Each row was made from one small tree. Brackets hold a mark, then the marks that hang from it, in alphabetical order. Every link used is in the known rows. Write each row's tree.
Known rows:
[riduti [doto [rusi [vodol ludez]]] gamo]: [ 2.08  0.06 -0.49 -3.90 -0.50 -1.95 -1.94  1.33  2.27 -2.92  1.61  1.12
 -1.18 -1.49 -0.01 -0.51  0.45 -0.50 -1.49]
[riduti [doto rusi] gamo]: [ 0.81 -1.02  0.86 -2.78  0.18 -0.64 -1.83 -0.29  0.35 -2.01  1.72  0.10
 -0.24 -0.91 -0.09 -0.43 -0.03  0.84 -0.54]
[rusi [doto gamo riduti] [vodol nusovu]]: [ 2.49 -0.28 -0.51  4.32  1.40  5.44 -0.08 -2.37 -3.10  2.99 -2.57 -0.91
  0.30 -1.17 -0.32  1.60 -1.81 -1.71  3.81]
[doto gamo riduti [rusi [vodol ludez]]]: [ 1.39 -0.24 -1.36 -1.49  0.52  2.05 -2.16  0.59  0.71  0.65  0.12  0.23
 -2.19 -0.64  0.72  0.98 -0.87 -3.88 -0.10]
[doto [riduti gamo]]: [-0.94 -0.08 -0.30  1.19  1.18  3.72 -1.10 -1.52  5.48  1.61 -1.25 -1.43
 -0.51  0.15  1.05  0.24  0.00  2.10 -0.11]
[riduti [doto rusi]]: [ 0.65 -0.75  1.02 -2.87  0.47 -2.07  0.07  0.25 -3.69 -2.06  2.06 -0.08
 -0.55 -1.49 -0.07 -0.24 -0.15 -0.87 -0.49]
[nusovu [rusi doto vodol]]: [ 3.24 -0.80 -0.38 -0.40 -0.13  0.70  0.86  1.28  2.22  1.83  3.82  1.00
  0.62  0.15  0.31 -0.99 -0.67 -1.73  2.20]
[doto [gamo riduti]]: [-1.25 -1.32  0.92  2.70 -0.20  2.07 -2.11 -1.35 -3.46  0.43 -1.52  2.51
 -1.05 -0.47  0.27  0.75 -0.61 -0.58  1.12]
[doto riduti [rusi vodol]]: [ 3.89  0.70 -1.05 -1.24  1.02  0.21  0.15  0.32  2.03 -0.13 -0.07 -0.62
 -1.67  0.25  1.37  0.46 -1.09 -1.59  0.99]
[doto riduti rusi]: [ 0.36 -0.60  0.68 -1.84  1.58  1.01  0.02 -0.87  1.54  0.31  0.39 -1.11
 -1.34 -0.31  1.13  0.70 -0.97 -1.71  0.07]
[gamo [riduti [doto [rusi [vodol ludez]]]]]: [ 0.71 -0.70  1.40 -2.65  0.34 -3.81 -0.07  0.62 -2.87 -3.76  0.84  2.95
 -2.39 -2.42  0.71  0.15 -0.56 -1.61 -1.10]
[doto [gamo riduti] [rusi vodol]]: [ 3.51 -0.94  0.04  0.28 -0.17 -0.06 -2.75  0.03 -2.33 -1.36 -0.52  3.40
 -2.00 -0.26  0.70  0.60 -1.47 -2.64  2.20]
[doto gamo]: [-0.16 -0.33 -0.56  1.61 -0.51  2.49 -2.02 -0.23 -2.65  1.33 -0.29  0.42
 -0.03 -0.07 -0.43  0.35 -0.08 -1.15  0.81]
[rusi [vodol nusovu]]: [ 3.14  0.43 -1.14  0.71  0.42 -1.09  0.57  1.07 -3.14 -1.02 -2.14  0.32
  1.47  1.16 -0.85  0.99 -0.34 -0.64  1.81]
[gamo [riduti [doto [rusi vodol]]]]: [ 3.13 -0.05  0.98 -0.77  0.28 -3.57  0.12  0.14 -4.03 -3.41  0.16  2.49
 -1.64 -1.46  0.92 -0.09 -1.00 -0.26  0.83]
[vodol ludez nusovu [rusi doto]]: [-3.85 -4.09  3.09  0.38  1.46  1.31  1.34 -1.82 -0.67  0.13 -0.81  0.79
 -1.14 -4.87 -1.19  1.47 -1.66 -1.83  0.59]
[gamo [riduti [doto [rusi [vodol nusovu]]]]]: [ 2.72 -1.03  1.76 -0.77  1.36 -3.46  0.73  0.11 -7.68 -4.13 -1.33  2.32
 -0.02 -0.92 -0.23  1.17 -1.13 -1.00  1.57]
[vodol ludez nusovu [rusi [doto gamo]]]: [-3.86 -4.52  2.50  2.07  1.00  3.75 -0.72 -1.95 -3.07  1.43 -0.97  1.12
 -1.27 -5.20 -1.61  1.73 -1.60 -2.82  1.35]
[rusi [doto gamo] vodol]: [ 3.78  0.09 -1.24  2.86 -0.55  3.22 -1.66 -1.41 -0.24  1.98  0.26  0.97
 -0.68 -1.64 -0.41 -0.50 -1.35 -1.45  3.10]

Which tree is each row?
[-4.28 -3.36  2.03 -0.45  0.93 -0.39  0.98  0.45 -2.13 -0.96 -1.54  0.71
 -0.70 -3.18 -1.08  1.81 -0.65 -1.20 -0.81] => [vodol ludez nusovu rusi]
[ 3.98  0.43 -1.26 -1.11  0.86  1.70 -1.86  0.00  6.22 -0.24 -0.52 -0.40
 -1.27  0.56  1.34  0.10 -0.97  0.08  0.96] => [doto [riduti gamo] [rusi vodol]]
[ 0.62 -1.22  0.14 -2.15 -0.22  0.41  0.78  1.41  3.64  1.15  4.54  1.39
 -0.05 -0.78  0.14 -0.65 -0.33 -2.94  0.23] => [nusovu [rusi doto [vodol ludez]]]
[-4.37 -2.68  2.39  1.54  1.63  3.31  1.50 -2.60  4.33  2.48 -0.22 -0.57
 -3.46 -5.60  0.83  0.57 -1.88 -0.70 -0.27] => [vodol ludez [rusi [doto riduti]]]
[ 3.58 -0.44 -0.63 -1.16  1.74  1.74 -1.18 -0.31  2.55 -0.89 -2.06 -0.68
  0.33  1.13  0.22  1.35 -1.01 -0.64  1.72] => [doto [riduti gamo] [rusi [vodol nusovu]]]
[ 1.96 -0.88 -0.07 -4.23  0.69 -2.34 -0.25  1.37 -1.97 -2.84 -0.16  1.08
 -0.05 -0.12 -0.93  1.67 -0.70 -3.98 -0.07] => [doto [rusi [vodol ludez nusovu]]]
[ 0.62 -1.29  0.58 -1.19  0.07  0.39 -1.98 -0.08 -6.28 -0.71  1.75  0.27
 -0.47 -1.52 -0.45  0.07 -0.21 -2.15  0.36] => [riduti [doto gamo rusi]]
[ 2.51  0.12 -0.82 -4.25 -0.15 -2.37 -0.83  1.75  2.27 -2.25  1.41  1.41
 -1.58 -0.57  0.18  0.09 -0.37 -3.29 -0.84] => [doto [rusi [vodol ludez]]]
[-2.36 -3.49  2.44  3.36  2.61  5.38  0.41 -3.32  3.55  2.29 -2.52 -1.12
 -0.95 -3.74 -0.09  1.53 -2.35  1.49  2.30] => [vodol nusovu [rusi [doto [riduti gamo]]]]
[-3.31 -4.18  1.67 -1.11  0.81  4.00 -0.60  0.11 -3.65  2.42  3.23  1.12
  1.76 -0.74 -1.65  1.47 -0.36 -4.74  0.81] => [vodol ludez [nusovu [rusi [doto gamo]]]]
[ 1.32 -0.56  0.50 -0.40  0.57  0.42  0.95 -0.84 -0.42 -0.37 -0.83  0.63
  0.23 -1.80 -1.21  1.03 -0.93 -2.36  1.16] => [rusi doto [vodol ludez nusovu]]
[-0.41 -1.31  2.71 -1.57  0.90 -2.49  0.05 -0.68 -4.72 -2.95  0.79  1.88
 -1.63 -1.85  0.67  0.40 -0.76 -0.31 -0.19] => [gamo [riduti [doto rusi]]]
[-2.49 -3.93  2.17  5.06  2.22  6.34  0.28 -3.54 -3.40  3.56 -2.72 -0.90
 -1.12 -4.27 -0.54  1.98 -2.51 -1.12  3.25] => [vodol nusovu [rusi [doto gamo riduti]]]
[-0.47 -0.41  0.74  1.98  1.37  5.58 -0.61 -3.68  6.98  2.74 -0.39 -1.49
 -1.02 -1.59  0.85 -0.09 -1.21  1.55  1.19] => [rusi [doto [riduti gamo]]]
[ 1.60 -0.28 -0.84 -2.21 -0.92 -1.00 -2.13  1.35 -4.62 -1.68  1.76  1.34
 -1.24 -2.07 -0.47 -0.03 -0.03 -3.18 -0.52] => [riduti [doto gamo [rusi [vodol ludez]]]]
[ 2.37 -1.39  1.05  4.17  0.86  2.87 -1.03 -2.38 -5.06  0.62 -2.83  2.76
  0.03 -1.53 -0.73  1.41 -2.04 -1.67  4.17] => [rusi [doto [gamo riduti]] [vodol nusovu]]
[ 4.28  0.50 -0.80 -2.03 -0.40 -1.49 -1.87  0.71  1.13 -2.57  1.21  0.61
 -0.42 -0.54  0.13 -0.77 -0.10  0.80  0.39] => [riduti [doto [rusi vodol]] gamo]
[ 2.61 -0.74  0.31  4.02 -0.20  2.89 -1.69 -2.54 -1.24  1.24 -1.02  3.02
 -1.69 -2.16  0.40 -0.03 -1.98 -1.00  3.41] => [rusi [doto [gamo riduti]] vodol]
[-4.62 -4.37  3.41  3.21  0.34  3.25 -1.43 -3.01 -0.34  1.28 -0.76  3.49
 -3.86 -6.03  0.14  0.81 -2.12 -1.71  0.93] => [vodol ludez [rusi [doto [gamo riduti]]]]
[-2.25 -2.89  1.46  4.95  1.31  6.01 -0.33 -3.32  0.55  4.24 -0.91 -0.59
 -2.76 -4.66  0.55  0.55 -2.24 -0.43  2.49] => [vodol [rusi [doto gamo riduti]]]
[-4.25 -3.17  2.17  1.58  1.33  4.96 -0.42 -3.03  8.64  2.55 -0.46 -0.41
 -3.32 -5.13  0.89  0.47 -1.46  0.96 -0.31] => [vodol ludez [rusi [doto [riduti gamo]]]]
